Known rows, with every way that one mark hangs from another
R{L N S}: [ 16.6  -8.8  -9.2   8.7 -61.8 -12.6  -3.5  11.9 -31.4 -16.5   6.5 -14.3
   5.5  30.9  27.7  13.3 -11.2   3.8]
R{S T}: [ 21.7 -27.2  -4.2  29.2 -35.8  -4.7  -2.8  23.1 -40.6 -20.4 -10.5 -22.0
   3.8 -12.5   5.3  13.2  -3.1   2.3]
N{R}: [ 14.3 -17.7  -1.1  17.7 -44.3   1.5   2.5   7.8 -32.2  -9.3  13.0   1.5
  16.2   7.8  12.1  -0.9  -6.5  20.3]
N{R{L{Z} T{Y}}}: [ -5.5 -23.4 -44.0  14.5 -34.2  17.0  -3.2  -4.1 -34.3  -4.6  14.4 -10.1
  -9.0  -3.9 -10.6  -7.1 -24.6   5.9]
R{L{Z} N T{Y}}: [ -9.4 -10.1 -32.7   2.7 -40.7  13.8  -7.5  10.7 -25.1   2.3  19.8 -18.5
 -14.0   3.5   4.8  -7.3 -19.8   1.9]
R{N T}: [  0.7 -10.9  -0.1   1.4 -37.7  -3.5   1.1  32.2 -23.8   5.3  21.9 -20.3
   0.0   5.3  24.4  12.0  -1.9  15.0]
Y{T}: [  7.8 -24.3   5.4  24.7 -43.9   5.6 -19.0  16.5 -38.0  -9.5   6.0   3.7
   8.2 -12.7  -2.7   3.8  11.9  28.8]
V{R}: [ 17.9 -16.5  20.5  53.4 -48.9   7.1  -0.3 -18.0 -26.9 -22.7   3.6   5.2
  25.5 -18.7  17.5  -6.5   5.6   2.2]
V{R{L{Z} N T}}: [-10.2   0.3 -16.3  12.6 -51.0  -6.8   2.3 -21.5 -26.3  -1.7  28.3 -17.4
 -15.0  -8.5  27.5   3.4 -17.2  -8.2]
Z{L}: [ 16.1 -12.6   8.1  15.8 -55.4   1.0  10.2   8.0 -40.1 -14.9  -0.4  -5.2
  11.7 -23.8  23.1 -26.8  16.9  18.7]
N{R{L{Z} S T}}: [  7.6 -18.7 -40.8   5.0 -44.9 -12.4   2.9  -5.4 -49.8 -12.8   5.0 -22.8
 -19.5   2.0   3.2  10.4 -30.2  -2.0]
S{R{N}}: [ 20.9 -22.5  13.1  11.3 -52.3   4.6  -8.6  24.1 -10.2  -2.3   2.3 -10.4
  -0.4  22.0  31.1   3.0  -9.7  16.2]
R{N S}: [ 24.8  -9.5   3.3  11.4 -55.4 -11.7   0.0  29.3 -41.4 -14.0   1.7 -12.2
   9.7  21.5  21.6   6.7 -12.7   8.4]
L{Z}: [ 11.9  -5.7   3.4  19.6 -48.3   8.1  -7.5  -5.4 -34.9 -12.1   3.9  -2.0
   2.9 -14.2  11.3 -21.7  -7.7   1.8]
L{Z{Q}}: [ 23.5 -13.2   8.8  19.6 -52.3   3.9  -2.4   4.9 -27.1 -15.6   0.1  -0.3
   1.1  -8.5  17.5 -10.6   6.2  12.0]
R{L N S T{Y}}: [  9.3 -25.4 -29.6  18.3 -41.2   3.5  -4.6  29.0 -32.5 -13.3   2.6 -23.5
   0.5  17.4   3.6  14.8 -17.1   3.0]
N{R{L S T}}: [ 11.7 -28.9 -31.9  14.7 -41.4 -11.9   4.1   6.3 -38.3 -16.6   3.6 -21.2
  -2.8  10.4   8.1  26.1 -15.5   7.1]
S{R}: [ 27.0 -34.8  15.5  35.5 -46.0  14.6 -13.7   7.4 -10.2 -15.4 -13.0  -5.5
   7.1   0.5  17.7  -2.1  -0.7  11.6]
S{R{L{Z{Q}} N}}: [ 20.4 -19.1  -5.0  -0.5 -65.4  -0.1  -8.8   3.9  -1.4  -5.4   4.0 -12.0
 -23.1  28.9  38.1   5.9  -9.8  10.8]

Rows
[ 22.1 -38.1 -27.9  30.8 -28.5   8.1   3.6  31.9 -52.1 -17.5  -7.8 -14.8
   9.1  -1.8 -19.1   8.4 -22.8  11.6]	N{R{S T{Y}}}
[ 11.3 -29.7   2.3   7.1 -38.1   2.0  -6.1  33.0  -9.7   4.5   5.9 -26.4
 -14.0  10.6  27.1  15.3 -10.3  14.0]	S{R{N T}}
[ 13.5 -37.6 -41.5  29.1 -34.9   6.4   0.8  14.9 -40.3 -20.7  -3.5 -15.6
   4.2   8.9 -12.4  14.9 -21.2   7.6]	N{R{L S T{Y}}}
[ 10.8 -49.9 -17.6  40.8 -32.0  28.8 -18.6   7.7  -0.9 -15.0 -12.6 -16.4
  -2.5  -2.7   0.1   6.7  -3.7   6.6]	S{R{L T{Y}}}
[  5.9 -38.7 -20.1  18.2 -38.6  19.0 -13.3  24.5   0.1  -1.3   2.9 -19.9
  -9.5  19.7  12.0  12.0 -12.7  10.9]	S{R{L N T{Y}}}
[ -1.3 -19.3 -20.5  -5.6 -49.0   1.0 -10.2   4.1 -10.1   5.7  10.9 -28.5
 -33.9  12.5  29.1   8.0 -22.7   0.2]	S{R{L{Z} N T}}
[  8.9 -40.0  -7.2  27.3 -38.2  10.1 -14.8  -0.3   1.6 -10.4  -4.8 -21.2
 -10.3  -1.3  19.9  16.6   1.2   6.1]	S{R{L T}}
[ 16.9 -11.5 -31.5  10.0 -58.1  -9.7   0.7 -16.2 -49.7 -20.2   0.7  -8.3
  -5.8  13.6   7.7  -2.6 -31.1  -0.6]	N{R{L{Z} S}}
[ 17.8  -7.7  -2.5  33.1 -65.6 -14.3   3.1 -13.6 -33.4 -24.4   7.2  -7.9
  11.5  16.8  28.8  12.1 -14.7  -4.9]	V{R{L N S}}
[ -0.2 -33.4 -34.0  24.2 -30.7  16.6  -1.6   8.1 -23.4  -8.0  13.2  -9.5
   7.4   3.9  -6.2   8.9  -9.8  15.3]	N{R{L T{Y}}}
[  1.6 -10.3   6.8  25.2 -41.3  -5.8   6.5   7.6 -25.8  -2.1  24.0 -15.3
   5.4  -9.2  25.8  11.9  -4.2   5.9]	V{R{N T}}
[ 24.3 -19.6   0.4  55.3 -58.4  -4.7  -3.2 -28.5 -33.5 -37.8  -8.4  -2.6
  18.8  -5.1  16.7   6.4  -4.4 -10.2]	V{R{L S}}
[ 14.8 -26.0  -9.4  50.6 -45.9  -6.9  -0.1 -20.5 -32.8 -30.3  -3.9 -18.5
   6.2 -16.0  12.7  19.3  -4.8 -10.1]	V{R{L S T}}
[  7.5 -15.4 -21.4   4.2 -48.2 -15.8  -0.4  20.9 -30.6  -9.3   9.4 -29.3
  -7.3  19.9  24.2  25.9 -11.6   3.0]	R{L N S T}
[ -7.4 -10.4 -13.2  -0.6 -43.8  -5.7  -3.5  14.3 -13.5   2.4  26.3 -21.8
  -4.1  14.9  30.8  18.7  -0.7  10.6]	R{L N T}
[ 26.5 -31.3  -1.1  22.0 -59.1   9.4 -13.8 -12.1  -2.1 -18.9 -11.1  -7.5
 -15.6   7.5  25.2   0.7   0.3   6.6]	S{R{L{Z{Q}}}}
[  9.2  -0.3  -7.9  -6.8 -64.8  -6.6  -1.0   3.1 -15.5  -6.3  20.2  -7.7
 -10.2  23.0  35.4   2.6  -1.6  11.7]	R{L{Z{Q}} N}
[ 21.3 -23.1 -21.7  16.8 -48.8  -9.7  -1.5   3.3 -32.9 -24.2  -8.4 -24.3
 -18.1  -5.8  12.9  16.8  -3.9  -2.1]	R{L{Z{Q}} S T}
[-11.3  -0.8 -23.0 -10.5 -47.4  -6.1  -3.7   2.4 -23.9   6.4  27.2 -23.4
 -20.8   5.6  25.8   4.5 -14.1   0.9]	R{L{Z} N T}
[ 16.6 -15.6  -0.2  29.1 -45.9 -16.4   9.7  14.3 -43.9 -14.5   6.2 -22.3
   3.0  -4.5  20.3  17.9 -14.6  -1.3]	V{R{N S T}}
[ 26.1  -8.5  10.9  34.8 -59.5 -12.7   6.8   3.4 -44.6 -20.8   3.0  -7.1
  16.0   6.8  22.6   6.4 -16.0  -0.5]	V{R{N S}}
[ -3.3 -24.0 -23.9  10.3 -36.4  -2.7   1.5  -0.2 -21.0  -4.5  19.9 -15.0
  -0.7   6.4  14.1  18.6  -5.4  15.8]	N{R{L T}}
